What can hang from each mark
dapadod: vafirap
vafirap: gagid sube
sube: zifaf
molik: bega gagid
bega: molik
gimiga: mobas zifaf
zifaf: dapadod
gagid: gimiga molik vafirap

Known rows, with every way that one mark hangs from another
(molik gagid): [ 5.82 -2.48  0.72  1.33  0.72 -0.13  2.23  1.72  0.98 -0.46 -5.95  0.38
  0.65  1.05  0.53 -2.39 -0.47  1.83  3.01  0.72 -2.53  0.75 -1.75]
(dapadod (vafirap gagid (sube zifaf))): [ 4.37 -1.60 -1.13  0.76  1.79 -1.31  0.10  3.47  6.71  2.01 -6.15  0.34
 -0.03  2.79  3.21  0.71 -3.62  1.14 -0.39  0.18  0.14 -0.49  0.17]
(bega (molik gagid)): [ 5.21 -1.44 -0.98  1.19 -0.23  0.53  0.69  3.18 -0.40 -0.60 -5.45  0.51
  1.11  0.81  1.15 -2.36  0.33  3.61  4.02  0.69 -2.31 -0.42 -2.42]
(zifaf (dapadod (vafirap gagid))): [ 4.03 -0.15 -0.15  1.53  1.17  0.59 -1.60  2.03  3.18  0.69 -6.23 -0.28
 -0.16  3.01  1.90 -0.37 -2.80  2.84  3.02 -0.03 -0.36  1.11 -1.06]
(gagid molik (vafirap sube)): [ 2.84 -1.69  0.54 -0.71  4.66 -2.27 -2.13  0.69 -0.22 -0.07 -3.22  1.75
  1.40  1.38  1.45  1.33 -2.34  2.24 -0.13 -1.32 -1.05 -0.22 -3.59]
(vafirap sube): [ 4.90 -1.95 -0.67  0.93  1.70 -1.59  0.34  1.86  2.26  0.04 -5.55  1.64
  0.88  2.43  0.49  0.64 -0.40  1.97  0.82  0.73 -2.23 -0.41 -1.39]
(zifaf (dapadod vafirap)): [ 3.85  0.14  0.30  1.01 -0.19  1.14 -1.47  1.80  2.65 -0.25 -6.85  0.01
 -0.11  2.46  0.42 -0.03 -1.67  1.73  3.91  0.25  0.22  2.20 -1.43]
(vafirap gagid sube): [ 5.14 -2.61 -0.99  1.40  3.29 -2.18  0.72  2.14  3.00  0.88 -4.83  1.22
  0.71  2.96  1.84  0.22 -1.37  3.18 -0.02  0.26 -2.48 -1.48 -1.13]
(molik bega (gagid (gimiga mobas) vafirap)): [ 4.88 -1.45 -0.20  0.07  1.36  1.90  1.82 -2.35 -2.25 -2.20 -2.90 -2.19
  4.00 -0.80  0.55  0.41 -3.29 -1.52  0.80 -1.55 -0.39  3.32 -3.10]
(dapadod (vafirap gagid)): [ 4.98 -1.14 -0.49  2.15  1.92 -0.21 -0.40  1.69  3.37  0.64 -6.52  0.94
 -0.17  2.37  0.91 -1.03 -3.15  2.47  2.35 -0.31 -1.12  0.07 -0.92]
(dapadod (vafirap sube)): [ 4.69 -1.00 -0.54  1.11  0.85 -1.12 -0.29  1.86  3.55  1.26 -5.37  1.02
  0.73  2.25  0.54  0.81 -2.15  0.71  1.58  0.88 -0.74  0.20 -1.11]
(zifaf (dapadod (vafirap sube))): [ 3.72  0.14 -0.13  0.77  0.37 -0.60 -1.24  2.47  3.41  1.26 -5.27 -0.43
  0.80  2.93  1.21  1.50 -1.60  1.22  2.12  1.15  0.01  1.10 -1.30]
(dapadod (vafirap (gagid molik) (sube zifaf))): [ 3.71 -1.80 -0.20 -0.15  3.46 -1.46 -1.10  3.45  5.74  1.91 -4.06  0.72
 -0.20  2.09  4.12  2.09 -4.99  1.72 -0.31  0.01  0.31 -0.46 -0.94]
(zifaf dapadod): [ 4.16 -0.84  0.06  0.98  0.76  0.65 -0.83  1.52  1.27 -1.39 -6.88  0.60
 -0.03  2.44  0.28 -0.04 -0.02  3.12  3.05  0.18 -1.06  1.65 -1.63]
(bega (molik (gagid gimiga vafirap))): [ 3.58 -1.15 -1.33 -0.04  2.87 -1.27 -0.35  1.59 -2.53  0.09 -4.30  0.25
  2.64  0.91  0.46 -0.81 -1.66  2.04  2.64 -0.74 -0.97  0.87 -3.90]
(bega (molik (gagid gimiga (vafirap sube)))): [ 3.46 -1.31 -1.87 -0.50  3.55 -2.97 -0.25  1.98 -1.61  1.56 -2.72  0.20
  3.72  1.30  1.56  0.65 -1.55  1.43  0.78  0.06 -1.20 -0.11 -3.63]
(vafirap (sube (zifaf dapadod))): [ 3.33 -1.43 -0.41 -0.51  0.56 -0.58 -0.40  3.24  4.70  0.03 -6.57 -0.23
  0.24  2.92  2.36  1.58 -0.34  2.16  0.22  0.55  0.16  1.08 -0.71]
(vafirap gagid (sube (zifaf dapadod))): [ 3.71 -1.59 -0.79 -0.08  2.21 -1.02 -0.26  3.33  5.23  0.84 -5.91 -0.40
  0.22  3.47  3.71  1.11 -1.32  2.87 -0.30  0.09 -0.07  0.05 -0.33]
(gimiga mobas (zifaf (dapadod vafirap))): [ 3.33  0.55  0.58  0.35 -1.47  2.42 -0.43  1.62  4.01 -0.74 -6.93 -2.45
  0.93  2.35  1.44  0.55 -0.19 -1.13  4.78  0.41  3.61  3.03 -2.03]
(zifaf (dapadod (vafirap (gagid molik) sube))): [ 3.62 -0.50  0.15  0.03  3.37 -1.17 -2.59  2.36  3.14  1.91 -2.72 -0.05
  0.53  2.88  3.60  2.63 -3.89  2.74  1.42  0.68 -0.26 -0.04 -2.25]
(vafirap (gagid gimiga molik) sube): [ 4.72 -3.00 -1.38  0.05  6.86 -3.52 -0.40  1.56  1.62  1.32 -2.12  1.72
  1.34  2.40  2.42  3.78 -3.97  2.36 -0.22  0.63 -1.86 -0.67 -3.04]
(zifaf (dapadod (vafirap gagid sube))): [ 3.89 -0.34 -0.57  0.82  1.96 -1.01 -1.43  2.59  4.11  1.99 -4.84 -0.51
  0.94  3.42  2.68  1.15 -2.65  2.24  1.26  0.71 -0.48 -0.14 -0.71]
(dapadod (vafirap (gagid gimiga (molik bega)))): [ 4.44 -1.88 -1.21  0.23  3.17  0.02 -0.48 -0.14  0.43 -0.47 -2.08  0.95
  1.02  0.49  2.76  3.78 -6.27  1.53  1.98 -0.71 -0.76  1.12 -2.32]
(sube (zifaf dapadod)): [ 3.34 -1.24 -0.20 -0.03 -0.07  0.99 -0.51  2.55  3.63 -1.58 -7.92 -0.03
 -0.66  2.30  1.37  0.12 -0.40  2.61  2.20 -0.09  0.40  2.38 -0.84]

Rows
[ 2.70 -1.90 -0.52 -1.29  3.80 -0.48 -1.03 -1.59 -3.05 -2.46 -2.31  1.62
  1.93 -0.43  1.10  3.40 -4.46  1.54  0.91 -2.10 -0.78  1.93 -3.82] -> (gagid gimiga (molik bega) vafirap)
[ 3.70 -3.11 -1.00 -1.12  1.99 -0.17  0.83  1.91  3.18 -0.87 -2.74  0.95
  0.51  0.91  5.17  3.29 -4.03  2.74 -1.20 -0.75 -1.20 -0.75 -1.15] -> (vafirap (gagid (molik bega)) (sube zifaf))
[ 2.47 -0.58 -0.20 -0.22  0.65 -0.82 -0.09  2.08  3.25  0.61 -6.52 -0.59
  0.75  2.40  1.62  2.57 -1.26 -0.49  4.64  0.97  2.90  2.60 -1.82] -> (gagid (gimiga (zifaf (dapadod vafirap))))
[ 5.60 -2.00 -1.24  0.69  6.81 -1.27 -0.66  0.15  1.51  0.62 -1.48 -0.10
  2.45  2.41  1.82  4.04 -4.06  0.90 -0.60  0.35 -0.61  0.74 -3.53] -> (vafirap (gagid (gimiga mobas) molik) sube)
[ 2.97 -0.03  0.11  0.06 -0.93  1.22 -1.31  2.91  5.06 -0.22 -7.93 -0.48
 -0.97  2.30  1.56  0.44 -2.02  1.39  2.99 -0.10  1.53  2.89 -0.40] -> (sube (zifaf (dapadod vafirap)))
[ 5.79 -0.68 -1.75  1.75  4.05 -0.92 -0.08  0.83  3.87  2.11 -3.65 -1.11
  2.60  2.77  1.15  2.83 -4.35 -1.26  0.07  0.66  0.48  0.99 -1.81] -> (dapadod (vafirap (gagid (gimiga mobas)) sube))
[ 3.60 -2.57 -0.61 -1.15  2.19 -1.53  2.24 -0.68 -1.34 -0.29 -1.79 -0.70
  4.10 -0.18  2.14  1.73 -3.04 -0.73 -0.64 -0.44 -1.58  1.01 -2.24] -> (molik bega (gagid gimiga (vafirap sube)))
[ 3.35 -0.62 -0.35  0.66  0.57  0.96 -1.23  3.10  5.80  0.62 -7.59 -0.53
 -0.89  2.63  2.92 -0.14 -3.04  2.30  2.02 -0.45  1.18  1.57 -0.08] -> (sube (zifaf (dapadod (vafirap gagid))))
[ 3.80 -2.25 -1.34 -0.21  0.73 -1.30  2.37  3.68  0.12  0.26 -5.23  0.06
  1.97  1.00  2.47  0.16  0.68  0.97  4.96  1.47  0.61 -0.12 -2.94] -> (bega (molik (gagid (gimiga zifaf))))
[ 4.62 -2.67 -0.38  0.27  2.13  0.90  0.36  0.08 -0.18 -2.13 -3.10  1.47
  0.13  0.62  3.28  1.68 -3.54  3.96  1.69 -1.15 -2.53 -0.39 -2.13] -> (vafirap (gagid (molik bega)))
[ 4.36 -1.49 -0.15  0.52  3.94 -1.61 -1.39  2.35  3.30  1.98 -3.14  1.04
  0.39  2.33  2.70  1.82 -4.52  2.28  0.84  0.20 -1.13 -1.07 -2.12] -> (dapadod (vafirap (gagid molik) sube))
[ 1.33 -0.96  0.63 -2.23  3.50 -1.27 -2.99  1.88  2.10 -0.15 -4.00  0.10
  0.82  1.87  2.90  2.26 -2.45  2.19 -0.70 -1.41  0.92  1.48 -3.02] -> (gagid molik (vafirap (sube (zifaf dapadod))))
[ 2.61 -1.70 -0.50 -0.72  2.35 -1.75 -0.62  2.04  3.13  0.11 -6.53  0.87
  0.94  1.98  1.50  0.24 -1.57  0.99 -1.57 -1.48  0.17  0.33 -1.22] -> (gagid (vafirap (sube zifaf)))
[ 4.10 -1.76 -0.65  0.08  1.74 -0.07 -0.34  0.99  2.17  0.26 -1.55  0.94
  1.10  1.01  4.11  3.14 -5.34  1.80  0.51 -0.23 -1.31 -0.84 -1.50] -> (dapadod (vafirap (gagid (molik bega)) sube))
[ 3.02 -0.62  0.26 -0.27  2.25  0.76 -2.45  2.94  4.80  0.55 -5.67 -0.27
 -1.14  2.16  3.79  1.31 -4.23  3.03  2.26 -0.48  1.31  1.59 -1.44] -> (sube (zifaf (dapadod (vafirap (gagid molik)))))
[ 3.61  0.28  0.25  0.88  0.21  1.95 -0.45  1.67  4.81  0.16 -6.52 -2.63
  0.96  2.77  2.89  0.32 -1.27 -0.08  4.05  0.12  3.17  1.64 -1.43] -> (gimiga mobas (zifaf (dapadod (vafirap gagid))))
[ 4.97 -1.39 -0.13  0.20  4.31 -1.36  0.81 -0.45 -0.12  0.78 -2.71 -1.98
  4.47  1.30  0.42  0.56 -2.57 -2.17 -0.56 -0.22 -0.24  2.23 -3.32] -> (molik (gagid (gimiga mobas) (vafirap sube)))
[ 2.82 -2.11 -1.24 -0.56  3.64 -3.11  0.93  2.66  3.64  1.64 -4.52 -0.60
  1.99  3.64  3.71  3.55 -0.81  1.05  1.31  1.33  1.32 -0.23 -1.84] -> (vafirap (gagid (gimiga (zifaf dapadod))) sube)
[ 3.02  0.53  0.28 -0.02 -0.76  1.03 -0.28  2.15  4.87  0.47 -5.61 -2.66
  2.13  2.74  2.46  2.07 -0.13 -1.79  2.86  1.03  3.61  1.83 -1.69] -> (gimiga mobas (zifaf (dapadod (vafirap sube))))
[ 3.78 -0.50  0.49  0.41 -0.73  2.02  0.49  1.28  2.64 -1.98 -6.78 -1.78
  1.20  2.42  1.43  0.75  1.45  0.17  4.20  0.29  2.46  2.48 -2.25] -> (gimiga mobas (zifaf dapadod))
[ 5.32 -1.79 -1.71  0.83  1.57 -0.87  0.80  2.53 -1.09  0.10 -4.58  0.61
  1.84  1.02  0.78 -0.31 -0.96  2.30  3.78  1.00 -1.91  0.60 -2.84] -> (bega (molik (gagid gimiga)))
[ 2.48 -2.11 -0.88 -1.89  4.35 -1.82 -0.91 -1.15 -2.02 -1.03 -0.74  1.21
  3.02  0.24  2.06  4.85 -4.60  0.72 -0.96 -1.24 -0.98  0.78 -3.79] -> (gagid gimiga (molik bega) (vafirap sube))
[ 3.19 -2.60  0.03 -1.67 -0.21 -0.05  2.40  1.21  1.64 -0.74 -4.13 -1.00
  2.50 -0.28  3.83 -0.20 -2.11 -0.09 -1.26 -1.47 -0.58  0.61 -0.85] -> (molik bega (gagid (vafirap (sube zifaf))))
[ 3.99 -1.99  0.79  0.18  2.48 -2.03  0.99  1.10  0.36  0.81 -4.18 -0.29
  2.38  1.31  1.36 -1.71 -1.00  0.75  0.11 -0.56 -1.94 -0.14 -2.20] -> (molik (gagid (vafirap sube)))
[ 2.95 -1.87 -0.03 -0.94  3.71 -1.15 -1.23  3.44  4.34  0.54 -3.93  0.00
  0.13  2.94  4.67  2.79 -2.75  3.50 -0.29  0.10 -0.24  0.00 -1.67] -> (vafirap (gagid molik) (sube (zifaf dapadod)))
[ 4.41 -2.52 -0.93 -0.59  2.28  0.14  0.36 -0.54 -1.60 -2.36 -2.68  1.80
  1.14 -0.04  1.50  4.17 -3.60  1.71  2.14 -0.32 -1.69  1.97 -3.05] -> (gagid gimiga (molik bega))
[ 4.50 -3.09 -1.67 -0.56  4.70 -1.73  0.61  0.25  0.10 -0.09 -0.65  1.18
  2.20  1.11  3.62  5.19 -4.61  2.26 -0.57  0.03 -2.16 -0.52 -2.62] -> (vafirap (gagid gimiga (molik bega)) sube)
[ 3.19 -3.40 -0.81 -1.06  3.01 -0.90  1.85  0.53  0.60 -1.50 -2.76  1.04
  1.10  0.54  4.49  4.19 -3.27  1.50  2.38 -0.48  0.62  0.01 -2.60] -> (vafirap (gagid (gimiga zifaf) (molik bega)))
[ 3.53 -2.14 -1.62 -0.45  3.97 -2.20 -0.03  2.86  4.78  1.47 -5.05 -0.42
  1.10  3.69  3.26  3.24 -2.53  1.82 -0.77  0.78  0.27  0.78 -0.91] -> (vafirap (gagid gimiga) (sube (zifaf dapadod)))
[ 6.42 -2.11 -0.59  0.84  0.06  2.37  3.32 -1.22 -0.70 -2.29 -3.32 -2.01
  3.25 -0.31  1.05  1.20 -2.50 -1.51  1.98  0.28 -1.12  2.92 -2.30] -> (molik bega (gagid (gimiga mobas)))
[ 4.50 -2.79 -0.93 -0.25  2.65 -0.72  0.55  0.54  0.73 -0.70 -1.47  1.28
  1.06  0.96  4.10  3.15 -3.52  3.29 -0.18 -0.50 -2.51 -1.32 -1.92] -> (vafirap (gagid (molik bega)) sube)
[ 4.64 -2.62 -0.48  0.27  5.04 -2.25 -0.72  1.96  2.02  0.89 -2.93  1.70
  0.48  2.43  2.77  1.64 -2.91  3.57  0.12  0.15 -2.34 -1.42 -2.42] -> (vafirap (gagid molik) sube)
[ 2.48 -2.13 -1.10 -0.99  4.12 -2.93 -0.50  1.52  2.57  0.77 -5.51  0.87
  1.88  2.15  0.99  2.17 -2.64  0.14 -1.69 -1.20  0.67  1.12 -1.89] -> (gagid gimiga (vafirap (sube zifaf)))
[ 3.98 -1.14 -0.86  0.19  0.18 -0.63 -0.01  3.45  6.06  1.14 -6.57  0.57
  0.13  2.23  1.66  1.26 -2.52  0.29  0.49  0.46  0.73  0.72 -0.36] -> (dapadod (vafirap (sube zifaf)))
[ 5.74 -1.83 -0.68  1.18  6.09 -0.05 -0.68 -0.07  0.65 -0.63 -3.14  0.18
  1.58  1.97  0.93  2.61 -4.18  1.47  1.30 -0.32 -0.79  1.75 -3.86] -> (vafirap (gagid (gimiga mobas) molik))
[ 2.73 -1.79 -0.60 -1.21  6.58 -3.44 -1.88  0.32 -0.84  0.59 -2.29  1.71
  2.31  1.75  0.93  3.24 -3.77  1.08 -0.69 -0.88 -0.71  0.87 -3.95] -> (gagid gimiga molik (vafirap sube))
